Each row was made from one small tree. The marks that hang from a mark follow it in brackets, in the order of their numbers. Every link used is in the known rows. Write each row's tree.
In the rows, 128 means zero.
Known rows:
Z55(Z479(Z78 Z170) Z937): [156 169  65 113 155 145  83 183  85 141 148 104 158 162 157 148 141 151
 198 184  97  94]
Z55(Z479(Z170 Z203 Z423) Z937): [166 166  88 113 128 137  70 161  94 159 161 109 154 173 173 141 141 139
 184 183 106  91]
Z479(Z78 Z203(Z293) Z423): [164 157  81 149 157 195  99 177 119 133 152  87 124 150 114 124 153 139
 211 170 104  95]
Z78(Z479(Z203)): [115 102 160 126 138 156 120 117  97 111 121 134 108 144 148 125  93 111
 150 164 143 116]
Z55(Z479): [133 142 129 105 111 127 114 134 122 139 126 136 131 140 161 125 123 130
 142 122 136 128]
Z203(Z293 Z479): [144 110 130 165 173 165 137 138 124 168 111 126 130 120  73 120 118 139
 138 117 175 114]
Z423(Z479(Z55(Z937) Z170)): [123 144  82 145 178  99 106 151 100 125 131 120 169 114  74 115 150 156
 122 144 114 106]
Z203(Z479): [118 103 139 147 166 119 149 114 110 147 114 136 137 111  89 130 115 115
 116 142 154 130]
Z78(Z479): [122 110 153 117 121 139 123 125 102 120 110 146 127 122 145 147 105 112
 116 133 141 112]
Z423(Z479(Z78 Z170 Z203(Z293))): [153 129  96 188 216 183 114 168 106 131 147  80 140 164  67 101 150 147
 194 182 128 114]
Z55(Z479(Z170 Z203(Z293)) Z937): [168 159  95 134 151 183  72 169 103 165 150 101 132 193 158 116 125 172
 212 164 145  95]
Z479(Z55 Z78 Z170(Z937) Z423): [136 166  74 130 104 121  86 156 122 118 171 111 146 116  90 147 160 157
 161 158  48  82]
Z479(Z78 Z170(Z937) Z423): [152 141 104 140 105 137  98 150 118 139 169  97 157 140 108 168 155 132
 152 159  70  91]
Z55(Z479(Z78 Z203 Z423) Z937): [144 171  74 100 141 151  83 175  79 138 144  99 153 156 166 138 142 131
 207 193  99  98]
Z423(Z479(Z55 Z78 Z170(Z937))): [106 130 107 153 158 114 115 139 108 110 140 107 158 116  48 114 146 151
 138 148  94 114]
Z170(Z937): [104 104 173 125  82 128 130  97 134 137 129 125 130 132 114 129 110 130
 112 106 138 133]
Z479(Z203): [121 123 137 137 147 146 124 120 120 118 137 116 107 155 133 104 119 128
 165 163 131 134]
Z203(Z293 Z479(Z55 Z78 Z423)): [150 156  60 150 178 157 112 179 113 145 126 121 142  87  54 129 155 151
 167 142 111  82]
Z55(Z937): [127 136 107 119 137 128 113 142 106 138 122 121 149 131 133 138 128 137
 138 140 132 113]
Z293(Z55(Z479(Z423) Z937) Z203): [174 204 105 117 101 100  78 153  75 161 132 141 194 120 167 176 143 108
 132 159 104  85]
Z293(Z55(Z479(Z170 Z203))): [173 167 129 160 136 136  84 119  92 143 167 123 137 190 163 123 116 126
 185 208 122 115]
Z479(Z55 Z170 Z203 Z423): [149 166  75 137 136 122  85 149 125 117 176 120 121 138 117 117 153 153
 173 179  69  92]

Which tree is each row?
[165 157 107 123 117 136  85 146 114 150 167 118 135 171 167 134 139 131
 175 170 104 103]  Z55(Z479(Z170 Z203 Z423))
[181 166 117 178 151  93 110 130  82 166 147 144 187 106  94 180 143  97
 113 183 102  87]  Z293(Z55 Z203(Z479(Z170 Z423)))
[202 176 115 168 128 169  77 150 114 170 154 124 144 175 143 133 131 151
 173 150 142  98]  Z203(Z293(Z55(Z479(Z170))))
[149 176  66 126 139 163  76 170 117 138 141 113 128 127 113 110 147 171
 186 146 110  80]  Z479(Z55(Z937) Z203(Z293) Z423)
[130 123 104 174 211 145 124 150  95 114 150  87 144 158  79 107 146 125
 178 200 110 126]  Z423(Z479(Z78 Z170 Z203))
[105 142  70 133 197 122 124 159  81 121 117 123 147  91  70 125 132 144
 165 177 110 101]  Z203(Z479(Z55(Z937) Z78))
[181 184  98 155 144 136  84 151  84 139 164 121 155 169 152 147 135 126
 185 206  97 105]  Z293(Z55(Z479(Z78 Z170)))
[147 163  74 122 171 161  81 176  79 132 158  91 137 183 161 130 132 151
 230 216 101  99]  Z55(Z479(Z78 Z170 Z203) Z937)
[145 166 102 164 189 115 120 150  51 144 121 126 188 103  92 168 129 105
 154 205 114  95]  Z293(Z55(Z937) Z203(Z479(Z78)))
[119 143 104 100 127 132  87 145  83 113 126 137 135 112 142 137 117 132
 151 168 108  80]  Z78(Z479(Z55(Z937) Z203 Z423))
[116 131 107 162 187 115 114 131 112 110 144 116 133 135  73  86 140 147
 148 168 114 122]  Z423(Z479(Z55 Z170 Z203))
[107 143 101 147 142 150  97 136 114  95 172  97 103 153  91 102 129 169
 211 196  69 104]  Z479(Z55 Z78 Z170(Z937) Z203)
[102 137  98 128 169  98 119 141  99 119 108 128 164  95  76 106 141 144
 110 126 131 120]  Z423(Z479(Z55(Z937)))
[121 144  81 122 155  95 115 144  95 149 120 139 163  82  82 139 138 135
 117 145 116  94]  Z203(Z479(Z55(Z937) Z423))
[140 158  89 138 151  87 117 153 113 142 135 147 157  75  75 156 154 131
 117 141  83  83]  Z293(Z203(Z479(Z55 Z170 Z423)))
[140 151  90 133 153 151 109 158 105 116 154  95 128 142 128 132 150 117
 190 194  83 109]  Z479(Z78 Z203 Z423)
[157 121 109 156 156 112 123 135 109 166 145 130 160 119  90 158 141 115
 115 158 120  99]  Z203(Z479(Z170 Z423))
